Known rows, with every step that occurs:
nusa > voli > lukobu: [  0   4   1  -6   3  -4  29 -52  29 -40 -44 -26 -38 -37   9 -19 -30   2]
voli > viti > sovod: [ 13  -8 -33 -23 -45  -7   4 -61  38 -24  -5 -36   1 -28  27 -67 -35  51]
viti > sovod > lukobu > potom > nusa: [ 18 -27 -65 -41 -24   2  -7 -63  18 -41 -20  -9 -27 -51 -25 -31 -53 -14]
nusa > voli > viti > sovod > lukobu: [ -9  -9  -8 -18 -35   5   5 -67  37 -38 -35 -25 -22 -62  16 -34 -59  19]
gopa > voli > nusa: [ -3  -6 -27   8  -2 -11  51 -41  26 -44 -14 -34  10 -11   1 -12 -51  45]
gopa > voli > viti > sovod > lukobu > potom: [-12 -37 -33 -10 -13 -25  12 -52  20 -49  -3 -27  18 -26  10 -26 -78  26]
viti > sovod > lukobu > potom > nusa > voli: [  9 -27 -56 -35 -24   8  -6 -68  21 -44 -26  -6 -30 -63 -23 -22 -57 -19]
potom > nusa > voli > viti > sovod: [-11   5 -37  18 -35  12   4 -76  45 -35 -37 -41 -21 -65  21 -34 -27  33]
voli > lukobu > sovod: [ 44 -11 -38  -8 -18 -38  29 -19  21 -69 -42 -43 -45   4  12 -67  -5  34]
voli > gopa: [  0  10 -56 -29  33 -47  43 -19  16 -49 -22 -24 -52 -31  -7 -26 -13 -11]
potom > nusa > voli: [-12  15 -34  20  -9   7  16 -65  37 -26 -40 -38 -35 -55   1 -12 -22  11]
gopa > potom > nusa > voli > lukobu > sovod > viti: [  0 -29 -52  22   9 -50   5 -69  35 -46 -41 -29 -43 -42 -41 -18 -38  -6]
gopa > voli > lukobu > sovod > viti: [ 18 -27 -29  15 -12 -54  33 -22  26 -85 -29 -42  -6   0   9 -29 -52  33]
lukobu > potom > nusa > voli > gopa: [-40 -10 -41  -9  32   1  25 -71  22 -15 -20  -8 -51 -58 -31  -2 -39 -22]
lukobu > potom > nusa: [-23 -10 -43 -15  25   2  19 -70  18   5  -6 -15 -38 -34 -36 -13 -35  -7]
gopa > voli > lukobu: [  8 -17 -25   6  15 -37  36 -30  14 -58 -18 -36   5   0  13 -15 -41  17]
gopa > voli > viti > sovod > lukobu > potom > nusa: [-14 -37 -43  -1 -19 -21   7 -59  25 -55  -8 -33  17 -35  13 -29 -72  30]
sovod > lukobu > potom: [  1 -29 -34 -71  15 -23   2 -48   1 -20 -29 -16 -49 -31 -49 -30 -70 -22]
gopa > potom > nusa > voli > viti > sovod > lukobu: [ -8 -33 -59   4   6 -32 -10 -82  27 -31 -31 -22 -27 -57 -34 -18 -47 -15]
gopa > potom > nusa: [ -1 -18 -64   9  33 -42   6 -66  20  -8 -16 -25 -28 -26 -48 -10 -23 -17]

Rows:
[-13 -28 -49 -54  15 -21   1 -56   8 -47 -48 -18 -62 -60 -39 -26 -66 -29]	sovod > lukobu > potom > nusa > voli > gopa
[ 30  -9 -35  -3 -44 -49  21 -19  43 -58 -32 -42 -49 -12 -23 -50 -44  43]	lukobu > sovod > viti
[ 16 -24 -34  19   0 -45  38 -18  17 -76 -24 -39  -5   3  14 -25 -37  26]	gopa > voli > lukobu > sovod
[  5   3 -40  26 -22  -4  17 -56  37 -58 -54 -44 -44 -49  14 -34 -13  23]	potom > nusa > voli > lukobu > sovod
[ -9 -10 -83  -8  50 -65  28 -38  16 -53 -26 -21 -53 -41 -31 -17 -13 -29]	voli > gopa > potom > nusa
[-12 -32 -35 -54  -4 -13  -8 -67  14 -33 -44 -26 -48 -54 -30 -41 -73  -5]	sovod > lukobu > potom > nusa > voli > viti
[  0 -28 -47 -57   8 -18  -4 -57   7 -28 -37 -23 -51 -41 -44 -33 -64 -17]	sovod > lukobu > potom > nusa
[-36  -9 -30  -6  24  10  20 -78  22   1 -16 -11 -41 -51 -34   0 -43 -16]	lukobu > potom > nusa > voli
[-28  -4 -30  -3  40 -34  35 -48  22 -41 -35  -8 -52 -59 -24  10 -36 -38]	nusa > voli > gopa > potom
[-21 -17  -7 -24 -26   9   5 -74  33 -31 -30 -17 -25 -66   6 -29 -66  10]	nusa > voli > viti > sovod > lukobu > potom
[-17 -21 -47  16  22 -34   3 -79  29 -14 -25 -26 -27 -44 -33 -13 -35  -9]	gopa > potom > nusa > voli > viti
[-23  11 -21  -8  23 -19  41 -39  25 -45 -38 -15 -52 -59  -3   1 -32 -20]	nusa > voli > gopa
[-34 -17 -36  -7   2  16  10 -87  30  -8 -13 -12 -30 -59 -19 -16 -47   0]	lukobu > potom > nusa > voli > viti > sovod
[  7 -27 -46 -39 -47  -6 -13 -73  32 -38 -19 -35 -11 -45  14 -73 -54  41]	voli > viti > sovod > lukobu > potom > nusa
[ 46 -15 -31 -13 -35 -50  23 -26  35 -80 -48 -48 -47  -1   3 -74 -25  45]	voli > lukobu > sovod > viti
[ -6  -3 -41   4 -40   7  -4 -75  41 -47 -47 -42 -27 -70  17 -40 -38  28]	potom > nusa > voli > viti > sovod > lukobu
[ -9 -28 -39 -51   6 -11  -3 -63  10 -31 -43 -20 -53 -52 -42 -25 -69 -22]	sovod > lukobu > potom > nusa > voli
[  9 -16 -37 -21  14 -13  21 -62  17 -35 -30 -29 -39 -17  -6 -47 -18  10]	voli > lukobu > potom > nusa
[ 35 -17 -56 -44 -32  -7  -2 -46  17 -46 -22 -15 -21 -39 -14 -36 -45  -6]	viti > sovod > lukobu
